What can hang from each mark
q_999: q_261
q_848: q_261
q_772: q_261
q_542: q_308
q_526: q_261
q_308: q_261
q_261: q_121 q_308 q_526 q_573 q_772 q_848 q_999
q_121: q_261
q_573: q_261

Each row was made from one small tree. Brackets hold a mark, then the marks that hang from it, in the order of their numbers. Every link used is in the known rows. Write each row's tree.
Known rows
[q_121 [q_261 q_573 q_772]]: [-3.80  0.83  2.55  1.95  0.40 -0.02 -0.78  0.53 -0.11 -1.78  1.98  2.13
 -0.38 -0.53 -1.83  0.87 -2.58  0.38 -0.85 -0.13  2.15]
[q_999 [q_261 q_121 q_573]]: [-2.96  1.20  0.01  1.65  2.69  0.77 -1.95  0.73 -1.46 -0.46  1.29  1.46
  0.85 -0.95 -1.98  0.00 -3.14  1.17 -0.25 -1.48  1.78]
[q_772 [q_261 q_526 q_573 q_848 q_999]]: [-4.27  2.37  1.15  2.98  1.38  0.53 -1.45 -1.16 -0.52 -2.01  0.90  1.36
  0.01 -0.70 -2.50  0.14 -2.90  0.78 -0.14 -0.17 -0.07]
[q_308 [q_261 q_121 q_526 q_573 q_772]]: [-4.50  1.08  2.12  2.73  0.67  0.35 -2.55 -0.71 -1.52 -3.69  0.74  2.34
 -0.35 -0.50 -1.30  0.11 -3.43  1.73  0.38  0.43  2.19]
[q_261 q_848 q_999]: [-4.29  2.42  0.98  2.83  2.05  0.20 -0.89 -0.24 -0.45 -1.57  1.29  0.93
 -0.12 -1.11 -1.45  0.30 -2.03 -0.59 -0.47 -0.07  0.50]
[q_999 [q_261 q_121 q_308 q_772 q_848]]: [-3.83  2.23  0.92  3.01  1.85  0.72 -1.35 -0.67 -0.93 -0.62  1.60  1.46
  0.25 -1.58 -1.00  0.12 -2.97  1.24 -0.74 -1.56  1.12]
[q_999 [q_261 q_121]]: [-2.61  1.33 -0.05  1.48  2.55  1.09 -1.60  1.15 -1.13  0.34  1.14  0.93
  0.75 -1.08 -1.60 -0.61 -2.91  0.61 -0.40 -2.18  1.60]
[q_526 [q_261 q_308 q_573]]: [-3.26  0.73  1.07  2.61  0.97 -1.24 -1.31 -0.03 -1.54 -0.48  1.64  2.12
 -0.40  0.32 -1.53  0.09 -2.75  0.70  0.68 -0.26  2.09]
[q_542 [q_308 [q_261 q_121 q_526 q_573 q_848 q_999]]]: [-4.40  2.09  1.14  4.10  1.03  0.06 -0.96  0.21 -1.75 -2.81  0.18  1.08
 -0.53 -0.83 -1.66 -0.39 -2.95  0.71  0.87  0.62  1.70]
[q_848 [q_261 q_772]]: [-2.86  0.51  1.93  2.44  0.93  0.13 -0.38  0.85 -0.79 -1.54  1.00  1.65
 -0.08 -2.09 -2.43 -0.66 -3.63 -0.26 -0.40 -1.67  1.45]
[q_999 q_261]: [-2.27  1.09  0.35  1.13  2.41  1.10 -1.09  1.44 -0.45  0.42  0.82  0.50
  0.74 -0.76 -2.29 -0.14 -2.90  0.09 -0.28 -2.36  1.39]
[q_308 [q_261 q_121 q_999]]: [-3.47  1.54  1.08  2.31  1.56  0.13 -1.76  0.49 -1.38 -2.28  0.43  1.57
 -0.13 -0.91 -1.35 -0.66 -2.19  0.27  0.25  0.35  1.67]
[q_526 [q_261 q_308]]: [-2.91  0.88  1.01  2.44  0.83 -0.90 -0.96  0.38 -1.20  0.33  1.49  1.61
 -0.51  0.19 -1.15 -0.52 -2.51  0.15  0.53 -0.95  1.91]
[q_772 [q_261 q_121 q_308 q_526 q_573 q_848 q_999]]: [-4.98  2.99  0.76  4.06  0.97  0.05 -1.78 -2.06 -1.21 -1.97  1.38  2.07
 -0.29 -0.83 -1.38 -0.27 -2.82  1.75 -0.34  0.40 -0.05]
[q_999 [q_261 q_121 q_573 q_772]]: [-3.69  1.11  0.65  1.67  2.04  1.05 -1.97 -0.01 -1.60 -1.41  1.34  1.93
  0.61 -1.28 -1.73  0.28 -3.50  1.55 -0.57 -1.24  1.80]
[q_573 q_261]: [-3.73  0.83  1.82  1.02  1.28  0.76 -0.93  1.91 -0.23 -0.45  0.81  1.74
  0.72 -0.09 -1.93  0.49 -2.67  0.08 -0.60 -0.91  1.73]
[q_526 [q_261 q_121 q_573 q_772 q_848]]: [-4.08  1.10  1.64  3.08  1.55 -0.70 -1.93 -0.99 -1.99 -1.81  2.10  2.51
 -0.31 -0.87 -1.09  0.19 -3.00  0.94  0.33 -0.21  2.17]
[q_121 [q_261 q_526 q_573 q_848 q_999]]: [-4.75  2.13  1.50  3.35  1.12 -0.63 -1.11 -0.60  0.14 -2.12  1.89  1.63
 -0.87  0.48 -1.24  0.40 -2.04  0.59 -0.29  0.65  1.11]
[q_542 [q_308 [q_261 q_121 q_573 q_772 q_848 q_999]]]: [-4.38  1.90  1.72  3.80  0.85  0.20 -0.68  0.17 -1.87 -3.19  0.28  1.41
 -0.39 -1.66 -1.86  0.05 -2.98  0.51  0.47  0.74  1.86]
[q_573 [q_261 q_121 q_308 q_772 q_848]]: [-5.27  1.95  2.40  2.91  0.72  0.37 -1.20 -0.22 -0.70 -1.50  1.58  2.70
  0.23 -0.90 -0.62  0.73 -2.75  1.22 -1.07 -0.10  1.45]
[q_526 [q_261 q_999]]: [-3.32  0.94  0.45  1.91  1.37 -0.67 -1.16  0.27 -1.46 -0.54  1.10  1.55
 -0.54  0.18 -1.18 -0.83 -2.29 -0.17  0.52 -0.39  1.58]
[q_526 [q_261 q_121 q_308 q_573 q_848 q_999]]: [-4.52  2.00  0.44  3.95  1.62 -1.66 -1.73 -1.52 -2.15 -1.44  1.99  2.54
 -0.71 -0.16 -0.53 -0.23 -2.25  1.16  0.54  0.88  1.45]

Which tree is each row?
[-4.86  2.41  0.42  3.25  0.45  0.25 -1.87 -1.58 -1.56 -1.79  1.13  2.30
 -0.31 -0.49 -1.31 -0.66 -3.03  1.96 -0.37  0.41  0.27] : [q_772 [q_261 q_121 q_308 q_526 q_573 q_999]]
[-6.14  1.63  0.92  2.48  0.81  0.36 -2.26 -1.65 -2.55 -3.99  1.63  3.32
 -0.35 -1.41 -0.53  0.31 -3.20  1.78 -0.97  1.54  1.54] : [q_261 q_121 q_573 q_772 q_999]
[-3.75  1.38  1.99  3.25  0.69 -0.82 -0.90 -0.85 -0.99 -0.77  1.79  1.84
 -0.71 -0.49 -0.95  0.13 -2.67  0.32  0.23 -0.72  1.59] : [q_526 [q_261 q_308 q_772 q_848]]
[-3.70  1.58  0.97  2.37  1.05  0.92 -2.03 -0.29 -1.27 -1.22  1.19  1.80
  0.31 -0.84 -2.10 -0.51 -3.41  1.37 -0.27 -0.94  0.97] : [q_772 [q_261 q_121 q_526 q_573]]
[-4.17  2.09  1.00  3.16  1.99  0.41 -1.70 -1.08 -1.25 -1.43  1.75  1.98
  0.35 -1.45 -1.39  0.74 -3.21  1.80 -0.58 -0.86  1.28] : [q_999 [q_261 q_121 q_308 q_573 q_772 q_848]]
[-3.99  1.52  0.39  3.82  1.31 -1.16 -1.03 -0.38 -1.97 -2.07  1.37  2.64
 -0.39 -1.59 -1.60 -0.95 -3.12  1.05 -0.17  0.32  1.13] : [q_848 [q_261 q_121 q_308 q_573 q_999]]
[-3.57  0.89  0.76  3.38  1.50 -0.40 -1.65  0.17 -1.65 -1.87  1.35  2.12
 -0.16 -1.12 -1.85 -1.14 -3.85  1.10  0.20 -0.95  1.64] : [q_848 [q_261 q_121 q_526 q_573]]
[-4.09  1.61  1.59  3.63  0.85 -0.83 -1.41 -1.16 -1.66 -0.86  2.11  2.27
 -0.72 -0.79 -0.28 -0.35 -2.68  0.84  0.11 -0.54  1.80] : [q_526 [q_261 q_121 q_308 q_772 q_848]]
[-4.18  2.65  1.21  4.13  1.53 -0.15 -1.32 -0.55 -1.03 -0.45  2.33  1.60
 -0.05 -1.54 -0.42  0.04 -2.37  0.60 -0.64 -0.62  1.26] : [q_261 q_121 q_308 q_848]
[-5.73  2.42  0.22  3.33 -0.10 -0.07 -1.36 -1.41 -0.87 -1.71  1.02  1.65
 -1.20  0.78  0.06 -0.66 -2.70  1.31 -0.27  0.62  0.41] : [q_261 q_308 q_526 q_999]
[-5.42  2.11  1.91  3.71  1.16 -0.07 -2.47 -1.86 -1.45 -4.57  0.78  2.33
 -0.66 -0.65 -1.00  0.26 -2.92  1.66  0.36  1.38  1.35] : [q_308 [q_261 q_121 q_526 q_573 q_772 q_848 q_999]]
[-5.86  2.88  1.88  3.86  0.29 -0.06 -0.65 -2.15 -0.65 -2.74  1.57  2.01
 -0.87 -1.33 -0.47  0.78 -2.45  0.60 -1.03  0.83  0.23] : [q_261 q_308 q_772 q_848 q_999]
[-4.33  1.75  2.64  3.05  0.36  0.20 -0.78 -0.24  0.61 -1.54  2.00  1.36
 -0.87 -0.18 -0.97  0.29 -2.46  0.26 -0.73 -0.76  1.44] : [q_121 [q_261 q_526 q_772 q_848]]
[-6.85  3.01  1.40  4.63  0.72 -0.53 -1.88 -3.17 -2.09 -4.01  2.24  3.37
 -0.72 -1.59 -0.04  0.96 -2.79  2.15 -0.97  2.10  0.79] : [q_261 q_121 q_308 q_573 q_772 q_848 q_999]
[-4.64  3.12  0.70  3.90  0.83  0.38 -1.44 -1.63 -0.89 -1.14  1.23  1.54
 -0.39 -0.95 -0.99 -0.89 -2.57  1.20 -0.51 -0.29 -0.24] : [q_772 [q_261 q_121 q_308 q_526 q_848 q_999]]
[-4.16  0.84  2.52  2.35  0.50  0.36 -2.05 -0.39 -0.85 -3.61  0.42  1.93
 -0.35 -0.18 -1.99  0.60 -3.44  1.20  0.51  0.25  1.98] : [q_308 [q_261 q_526 q_573 q_772]]
[-5.46  1.65  0.84  4.27  0.22 -0.81 -1.50 -1.84 -2.04 -3.42  1.31  3.12
 -1.04 -1.11 -0.77 -1.03 -3.84  2.09 -0.25  0.65  0.95] : [q_848 [q_261 q_121 q_308 q_526 q_573 q_772 q_999]]
[-5.30  1.53  1.59  2.92  0.63  0.12 -2.57 -1.37 -1.80 -4.42  0.51  2.57
 -0.69 -0.33 -0.92 -0.12 -3.13  1.87  0.32  1.38  1.67] : [q_308 [q_261 q_121 q_526 q_573 q_772 q_999]]
[-3.80  1.14  1.49  2.71  1.34  0.07 -2.53  0.06 -1.40 -2.74  0.71  1.85
 -0.12 -0.16 -1.57 -0.15 -3.07  1.34  0.72  0.18  2.18] : [q_308 [q_261 q_121 q_526 q_573]]
[-4.57  1.03  2.36  2.39 -0.01  0.06 -1.21 -0.19 -0.05 -2.18  1.89  2.12
 -0.81  0.30 -1.28  0.52 -2.92  1.04 -0.61 -0.05  1.95] : [q_121 [q_261 q_526 q_573 q_772]]
[-4.94  2.29  0.80  3.60  1.59  0.48 -2.12 -1.78 -1.20 -1.83  1.66  1.98
 -0.08 -0.62 -0.82  0.39 -3.54  2.46 -0.34 -0.77  1.09] : [q_999 [q_261 q_121 q_308 q_526 q_573 q_772 q_848]]
[-5.21  2.56  2.11  4.15  0.58  0.24 -1.37 -1.60 -1.23 -1.79  2.37  2.29
 -0.40 -2.05 -0.04  0.43 -2.87  1.14 -1.12 -0.28  1.27] : [q_261 q_121 q_308 q_772 q_848]
[-3.99  1.92  1.70  2.92  1.54 -0.70 -0.68  0.12  0.10 -1.72  1.99  1.63
 -0.45 -0.34 -1.79  0.76 -1.71 -0.07 -0.54  0.58  1.29] : [q_121 [q_261 q_573 q_848 q_999]]
[-3.49  2.11  0.10  2.72  2.67  0.99 -1.94 -0.05 -0.73 -0.20  1.31  0.68
  0.34 -0.58 -1.13 -0.57 -3.03  1.06 -0.13 -2.11  1.08] : [q_999 [q_261 q_121 q_526 q_848]]
[-4.67  2.15  1.55  4.00  0.46  0.48 -0.75 -0.05 -1.60 -2.89  0.11  1.04
 -0.77 -1.16 -1.20 -0.64 -3.03  0.59  0.52  0.30  1.59] : [q_542 [q_308 [q_261 q_121 q_526 q_772 q_848 q_999]]]
[-4.31  1.79  2.90  3.46  0.35 -0.68 -0.51 -0.53  0.22 -1.80  2.41  2.16
 -0.63 -0.65 -1.49  1.33 -2.29  0.63 -0.86  0.25  1.63] : [q_121 [q_261 q_308 q_573 q_772 q_848]]
[-4.29  1.80  2.42  3.37  1.05  0.49 -2.12 -0.76 -0.86 -3.04  0.86  1.58
 -0.44 -0.96 -0.99 -0.13 -2.99  0.95  0.27 -0.28  1.67] : [q_308 [q_261 q_121 q_526 q_772 q_848]]
[-7.92  3.29  1.13  5.24  0.14 -0.43 -2.50 -4.17 -2.01 -4.57  2.11  3.36
 -1.34 -0.45  0.73  0.46 -3.27  3.07 -0.62  2.21  0.53] : [q_261 q_121 q_308 q_526 q_573 q_772 q_848 q_999]
[-3.72  1.73  1.38  2.69  0.34  0.48 -1.34 -0.59 -0.60 -1.00  1.03  1.65
  0.02 -0.34 -2.38  0.04 -3.33  1.30 -0.19 -0.73  0.57] : [q_772 [q_261 q_308 q_526 q_573]]
